Each row was made from one small tree. The marks that hang from a mark follow it in brackets, in alphabetical order. Every link used is in the known rows. Write each row's tree.
Known rows
fusib{papeg}: [  3.5   2.4 -17.7  -9.7  23.8  23.2   4.5  -5.4  15.4  16.1  32.2 -10.8
 -33.7  -4.0  10.9 -37.8  24.6 -17.3  16.7  -8.3  17.1 -15.1 -15.7  -9.0]
papeg{regurog{dipuz{fusib} filosif}}: [ 17.8 -47.5   4.9 -16.3 -26.0   3.1   9.5  -6.3  25.4   1.1  31.1 -19.5
  -9.4 -20.1 -24.6 -37.3  -2.9 -27.4   0.8   0.0   7.5 -29.6   2.9  -5.3]
dipuz{fusib{papeg} regurog{filosif}}: [  8.8  -1.5  -2.7 -11.6  -5.0  17.4   4.1   9.0  28.0  13.1  20.5 -10.1
 -12.9 -12.6 -27.2 -26.6  25.7 -16.0  25.4   4.9   3.2 -19.6 -12.7  -5.0]
fodi{regurog{dipuz}}: [ 14.2 -10.6   5.3  -1.9   6.4   7.5   7.6 -27.2   8.6   9.9  34.8 -12.0
 -13.7  -9.7  19.3 -18.2  14.5 -19.5  27.4 -12.5  18.8  -6.0  -3.8 -10.3]
dinu{dipuz{fusib{papeg}}}: [ 30.0   7.3 -40.0  -7.3   9.2  31.6  -5.0 -11.6   2.8  23.5  -0.4 -12.0
 -34.7  -5.1 -13.7 -31.2  22.7  11.4  12.7   9.9  12.9 -14.3 -21.6  -6.5]
filosif{regurog}: [ -3.6 -20.1  19.9 -17.5  34.0  -1.4  10.7  -1.0   2.7  19.7  53.8 -10.5
 -36.2   7.1   9.1 -43.2   0.4   2.3  14.3  -6.9  23.3 -12.6 -17.3  -4.0]
dinu{dipuz{regurog} filosif papeg}: [ -0.8   6.5 -61.5 -10.2  18.5  17.0  11.0  -7.5  10.2  -7.1  -1.6 -12.4
 -15.0   4.3  -1.0 -31.1  17.0  23.1  20.5  -8.0  13.5 -34.7 -17.4   1.2]
fodi{dinu regurog{filosif}}: [ 17.5 -21.0  -0.4  -4.4  -4.7  -6.2  -3.3  11.3  11.8  15.4  69.2  -2.4
 -24.9  -2.4   9.6 -13.8  19.5 -14.6  30.3  -1.0  15.8  -2.3  -4.9 -14.2]
filosif{regurog{dipuz{fusib{papeg}}}}: [  3.8 -16.3   0.5 -16.1   9.0  22.9  -3.6 -23.6   5.0  22.0   1.5  -8.7
 -27.0  -6.1 -18.7 -44.9  15.6 -19.5  14.4  -5.5   7.9   1.6  -9.7  -5.6]
regurog{dipuz filosif}: [  9.1 -28.8  12.4 -28.6 -16.9   2.9  17.6  -5.1  14.5   2.5  31.9 -10.7
 -26.6  -3.2   7.0 -36.4   1.4 -30.8  12.4  -9.4  17.0 -26.0   2.7  -9.9]
dinu{dipuz{fusib} papeg}: [ 39.4   1.3 -49.7  -8.0   7.8  22.0  -4.6 -12.7   3.7  18.7  -2.5  -3.2
 -32.4   3.6 -15.7 -23.0   6.9  12.0   7.6   8.4  17.2 -29.6 -21.9   1.5]
filosif{regurog{dipuz}}: [ -7.2 -27.0  23.2 -23.6  19.6   2.0  11.5 -21.2   6.7  10.0  30.6 -10.4
 -28.8   1.8  11.4 -49.4   0.4 -12.5  13.9 -13.7  20.0  -8.4  -6.5  -7.9]
dipuz{fusib}: [ 18.7  -1.0  -3.8 -11.2  15.4  16.5   3.0  -3.4  -2.0  21.0  46.0  -7.6
 -26.6  -4.7 -12.8 -19.5   4.0  -4.8  11.7   1.6  18.5 -31.9 -17.0  -2.9]
regurog{filosif}: [ 12.5 -21.5   8.6 -21.7  -2.5   1.3  18.1  15.6   9.4  13.8  54.0 -11.1
 -35.5  -0.7   5.6 -34.4   2.3 -13.1  13.7  -4.0  21.4 -32.5  -7.4  -7.4]
dinu{papeg{fusib}}: [ 19.6 -21.1 -27.2 -19.8  34.2  13.6  -1.0   0.5  12.1  18.9  37.2   7.6
 -28.1  -1.8 -19.2 -32.1   6.4 -12.3   8.4 -13.8  20.9 -33.8 -17.4   1.6]
filosif{regurog{dipuz{fusib}}}: [  5.3 -23.9  18.8 -17.7  10.8   9.0   1.4 -21.5  -0.8  19.9  23.5  -9.6
 -22.9  -3.5 -15.4 -36.1  -2.1 -10.9  10.4  -4.8  13.1 -14.6  -8.1  -1.1]
dipuz{fusib regurog{filosif}}: [  8.8 -11.0  16.2 -16.6  -4.9   2.5  11.6  10.3  17.9   8.4  41.8 -10.7
 -10.7  -7.2 -24.5 -18.6   6.8  -5.6  22.1   7.8   8.8 -33.9 -10.9  -1.1]
fodi{regurog{filosif}}: [ 26.5 -20.9   9.3  -3.7  -8.9  -3.1  16.8  11.0   8.6  20.4  58.4 -11.5
 -28.0  -3.5  10.9 -17.8  13.9 -12.4  27.2  -4.1  18.7 -13.1  -6.8  -7.0]
fodi{dinu}: [ -6.1  -7.5  -8.7 -16.0  31.1   8.2 -10.3  -3.2  10.2   5.6  61.1  -2.3
 -25.8  -1.9  11.3 -27.1  11.8 -10.4  17.6  -5.4  19.1 -18.9 -12.2 -11.8]
dinu{dipuz fodi papeg}: [ 28.0   1.5 -32.9 -12.1  17.4  13.0   3.0  -8.8  -8.9   8.0  15.0 -10.0
 -34.9   5.8  17.8 -37.3  -6.5  24.4   6.3   7.0  13.0 -25.5 -13.8   0.3]
dinu{filosif{regurog}}: [-15.3 -18.8  -7.6 -18.0  26.9   4.0  19.2   7.2 -19.5  17.1  52.0 -13.0
 -35.7   6.5   2.8 -48.7   4.2   6.1  11.9 -18.6  21.2 -21.6 -16.0  -1.5]
regurog{dipuz}: [  1.9 -13.1   3.4 -21.1  13.6  12.3   9.6 -23.7  11.2   1.5  31.2 -10.9
 -21.7  -5.5  14.7 -33.0   4.8 -21.3  13.7 -12.2  19.6 -22.9  -3.8  -8.2]

Which tree is each row?
[ 11.7 -72.2  10.2 -26.1  -3.9  -3.9  10.0  -4.1  31.0  -3.5  43.1 -11.9
  -9.2 -22.2 -25.0 -50.3  -5.1 -27.4   0.0 -14.3  11.8 -28.9   3.4  -4.2]
papeg{fusib regurog{dipuz filosif}}
[ 50.7 -12.2 -25.8  -0.8 -18.9  -0.1   8.3   4.5  -9.2  18.4  24.7 -11.4
 -33.7   2.2  18.1 -26.5   1.8  18.9  19.2  10.6   8.2 -11.5  -6.0  -2.5]
dinu{dipuz fodi{regurog{filosif}} papeg}
[ 15.3  -7.9 -55.8 -11.7  22.5  12.8 -15.5 -11.1  14.2   4.3  13.9   0.1
 -32.3   8.8   8.1 -27.7  14.2   7.8  12.6   1.1  17.7 -18.7 -14.7  -7.2]
fodi{dinu{dipuz papeg}}
[ 22.8 -23.9   5.8 -25.1 -27.4  11.8  10.5  -7.0   6.7  13.4  26.2  -9.5
 -22.7  -7.3 -17.6 -26.2   1.5 -28.7   8.9  -0.1  12.0 -29.4   1.3  -6.5]
regurog{dipuz{fusib} filosif}
[ 10.4 -28.7  -1.6 -11.5   5.3  13.2   2.8 -24.4  21.1  -0.1  28.3 -19.9
  -4.3 -22.5 -16.6 -33.3  -0.9 -20.4   1.7  -3.8  10.4 -27.5  -1.7  -2.3]
papeg{regurog{dipuz{fusib}}}
[  3.1 -53.0   5.2 -19.4  25.2   4.8   3.4 -21.4  26.0  -3.2  41.8 -12.1
  -5.0 -24.9 -16.9 -45.8  -1.1 -20.4   0.7 -16.7  14.7 -25.8  -2.6  -2.4]
papeg{fusib regurog{dipuz}}
[ 25.1 -25.2  -3.0  -7.1 -28.7   1.3 -13.1 -11.3   6.7  13.8  39.7  -1.4
 -11.9 -12.7 -15.0  -5.1  16.0 -27.9  25.8   2.9   4.9  -1.6   7.5 -10.1]
fodi{dinu regurog{dipuz{fusib} filosif}}
[  9.2 -13.7 -22.9  -0.7  17.2  24.3  -2.8  -3.2  26.3  12.9  29.6 -18.9
 -16.5 -23.1 -21.1 -37.5  17.5 -14.3   6.1   2.4   9.2 -17.2 -15.2  -4.4]
dipuz{fusib{papeg{regurog}}}
[  0.6 -12.8  -8.5 -17.9  19.6   2.2  15.2   3.2 -44.9  15.9  36.0 -21.2
 -40.5   9.3  15.9 -55.4 -11.4  43.6   8.1  -0.7  12.2 -16.2 -12.9   1.4]
dinu{dipuz filosif{regurog} fodi}
[  3.0 -42.1  -7.9 -15.3 -14.8  11.5  11.5  -8.0  43.0  -4.6  16.7 -22.0
 -19.1 -18.7  -1.2 -53.2  15.1 -37.5   7.2 -12.0   7.5 -12.3   4.1 -10.1]
fusib{papeg{regurog{dipuz filosif}}}
[ 21.5 -30.4 -15.5  -6.3 -13.8  17.1   4.4  12.2  28.3  14.0  32.7 -19.5
 -19.6 -20.7 -27.0 -40.8  14.7 -21.1   7.7   4.7   6.7 -19.5  -8.4  -5.5]
dipuz{fusib{papeg{regurog{filosif}}}}
[  6.4 -35.2 -11.4 -10.0  -1.7   8.9  11.7  14.7  38.0   3.8  40.1 -20.1
 -24.8 -14.8  -2.6 -51.0  15.4 -23.3   9.0  -5.0  10.9 -16.6  -5.0  -8.9]
fusib{papeg{regurog{filosif}}}
[ 15.4 -61.3   8.3 -20.1  12.3  -7.5  11.5  16.2  26.3   8.0  64.7  -9.9
 -17.7 -17.4 -24.3 -47.8  -5.4 -11.6   1.2  -8.3  16.8 -33.3  -7.0   0.4]
papeg{fusib regurog{filosif}}
[ 34.4  -1.5 -28.9   7.3  10.3  10.4 -21.2 -15.6  -3.0  23.0  32.4  -3.1
 -21.0  -5.3  -6.4  -2.7  21.4  20.2  25.7  13.8  13.2  -2.3 -15.9  -6.4]
fodi{dinu{dipuz{fusib}} regurog}
[ 19.9 -18.3 -12.3 -19.4 -28.9  23.4   4.2  -7.5  13.1  15.8   5.4  -8.9
 -26.8 -11.4 -21.1 -33.1  20.3 -36.8  14.4  -2.5   5.1 -15.5   0.9  -8.8]
regurog{dipuz{fusib{papeg}} filosif}
[ 20.8  -7.5 -13.9 -17.3  -3.7   2.7  11.7   7.7  11.2  -2.9   9.8 -15.2
 -20.7   3.0   8.0 -36.7  -3.7  21.2  17.2  12.0   3.6 -27.5  -7.2   0.2]
dinu{dipuz{regurog{filosif}} fodi papeg}
[ -6.9   2.8 -28.3  -9.7  22.7  11.1  18.0  -7.9   2.3  -5.8  20.1 -17.8
 -14.3   1.1   5.3 -33.6  13.3  28.1  22.6  -5.5  16.4 -32.8 -16.3  -3.1]
dinu{dipuz{regurog} filosif}
[ -0.5  14.7 -11.2  -6.9  22.9  27.3  -4.7  -8.4  22.6  11.5  17.5 -11.0
  -9.3 -14.2 -19.0 -22.7  28.7  -7.2  26.4   2.7   6.2 -17.7 -19.2  -2.6]
dipuz{fusib{papeg} regurog}
[ 19.7   4.8 -40.9   4.5   9.4  13.0  10.1   5.1 -30.2  15.9  44.8  -8.1
 -23.5  -4.8  14.8 -21.7  10.9   5.6  23.6 -11.3   9.4 -18.8  -7.5  -0.1]
dinu{filosif fodi{regurog} papeg}
[ 20.3  -6.5 -22.6   4.9  19.6   3.9 -14.9 -15.0   4.3  14.4  39.7  -6.8
 -24.9  -0.6  17.9 -12.8  21.6  17.5  28.8   5.3  19.4   0.2 -12.0 -10.5]
fodi{dinu{dipuz} regurog}
[  5.4   4.8 -42.5 -14.7  15.0  18.5  12.5  10.3 -29.0   6.4  40.3  -9.1
 -30.9  -0.4   9.1 -36.4  -0.8   2.0  10.3 -12.5   9.7 -37.1  -8.6   1.9]
dinu{filosif fodi papeg}
[ -9.4   0.0 -12.5 -14.5  34.5   4.9  -9.6 -15.2  22.4  -7.6  29.1 -10.0
 -11.1  -1.6   9.3 -24.8  17.1  22.3  25.9   7.2  12.5 -15.5 -15.9  -7.6]
fodi{dinu{dipuz{regurog}}}
[ 38.6   1.1 -17.1   2.3  -5.4  17.6  -6.1 -23.8 -14.0  16.6  17.6  -6.4
 -12.2 -13.3  -2.6  -8.7   3.0 -11.8  20.8   2.5   1.2 -10.1  -0.5  -0.7]
dinu{fodi{regurog{dipuz{fusib}}} papeg}
[  3.1 -31.0 -28.8 -12.8  11.9  10.7   2.3 -22.9  37.0 -11.3  12.6 -13.4
  -7.1 -12.7   3.3 -40.1   1.7 -28.0   3.2 -14.1  15.7 -26.2  -1.7  -2.6]
dinu{papeg{regurog{dipuz}}}
[ -1.9  -4.1 -33.8   2.7  18.5   7.2  -3.6   3.6 -14.5  11.3  64.2  -4.8
 -19.1  -5.9  10.5 -15.9  26.6  -2.7  30.4 -12.6  15.5  -8.2  -8.9 -11.2]
fodi{dinu{filosif} regurog}
[ -3.7 -25.2 -40.7  -7.3  32.3   6.1 -16.3  -3.8  35.3  -8.4  43.4  -7.5
 -13.0 -10.1  -0.2 -34.2   9.3 -15.5   6.2  -7.3  14.5 -21.3 -10.2  -6.4]
fodi{dinu{papeg{regurog}}}
[ 41.9 -16.3   6.5  -2.3 -15.3  -2.8  14.3   7.4 -17.5  20.1  44.7 -16.5
 -32.4  -2.9  22.6 -26.5  -1.2  22.9  21.8  14.3  12.0  -7.7  -3.4  -5.4]
dinu{dipuz fodi{regurog{filosif}}}
[ 10.4 -23.5 -37.6 -20.2  38.0  10.6 -22.4  -0.8  12.5  11.5  45.1  16.4
 -22.2  -3.9 -20.6 -30.2  12.5 -13.4  12.6 -14.2  16.3 -24.2 -13.8  -4.1]
fodi{dinu{papeg{fusib}}}
[ 16.6  -3.3 -38.8   4.0  25.6   7.9 -18.6  -5.9  17.3  12.9  44.7   4.6
 -21.0  -0.2  10.7  -9.9  24.3 -12.2  30.2  -7.0  17.1  -3.8 -10.7  -8.6]
fodi{dinu{papeg} regurog}
[  6.7 -14.9 -37.1 -17.1   3.5   0.3  -9.3   2.9  36.4  -7.2   9.8  -1.9
 -17.9   6.4  -2.8 -26.8  16.3   8.5  22.1   5.6   8.2 -20.9  -9.5  -7.8]
fodi{dinu{dipuz{regurog{filosif}} papeg}}
[ -9.7   4.7 -68.7 -12.0  23.7  14.2  -8.6  -7.8  12.9 -11.6   6.4  -4.6
 -14.0   4.5  -1.8 -25.8  22.3  18.8  24.8  -7.1   8.9 -26.3 -12.6  -1.6]
fodi{dinu{dipuz{regurog} filosif papeg}}
[  7.4 -34.9 -41.7 -11.6  28.6  10.2   5.9  11.2 -11.6   1.5  50.2 -11.0
 -14.3 -19.9 -21.4 -50.9  -8.4   5.3  -1.7 -16.5   3.5 -38.7  -7.9   7.5]
dinu{filosif fodi papeg{fusib regurog}}
[  1.3 -25.4 -81.6  -4.3  18.3  10.8  -9.8  -3.9  14.3 -10.4  17.6 -12.2
 -20.1  -4.3  -4.8 -39.9  13.0  13.7   3.0  -7.3  11.2 -24.8  -9.8  -3.9]
fodi{dinu{dipuz filosif papeg{regurog}}}
[ 23.0 -19.4 -34.5  -6.5  18.9   8.2   2.5  -5.8   9.9  -4.0  21.2 -21.2
 -21.6  -8.4  11.8 -47.4 -11.0  24.2  -1.2   7.2   7.1 -25.0 -10.0   2.2]
dinu{dipuz fodi papeg{regurog}}
[  6.0 -16.0 -41.4 -18.3  41.6   8.6 -20.7 -13.1  29.4  -3.1  13.4   8.0
  -9.3  -1.6 -22.6 -27.5  18.1  17.4  19.7  -0.8  10.1 -20.1 -18.2  -0.5]
fodi{dinu{dipuz{regurog} papeg{fusib}}}
[  6.2 -52.2   8.6 -19.1 -13.4  -4.0  19.1  -6.7  32.4  -8.9  36.9 -22.1
 -13.9 -14.7   2.3 -45.6  -3.8 -27.8   4.4  -9.0  14.1 -27.0   5.4  -9.0]
papeg{regurog{dipuz filosif}}
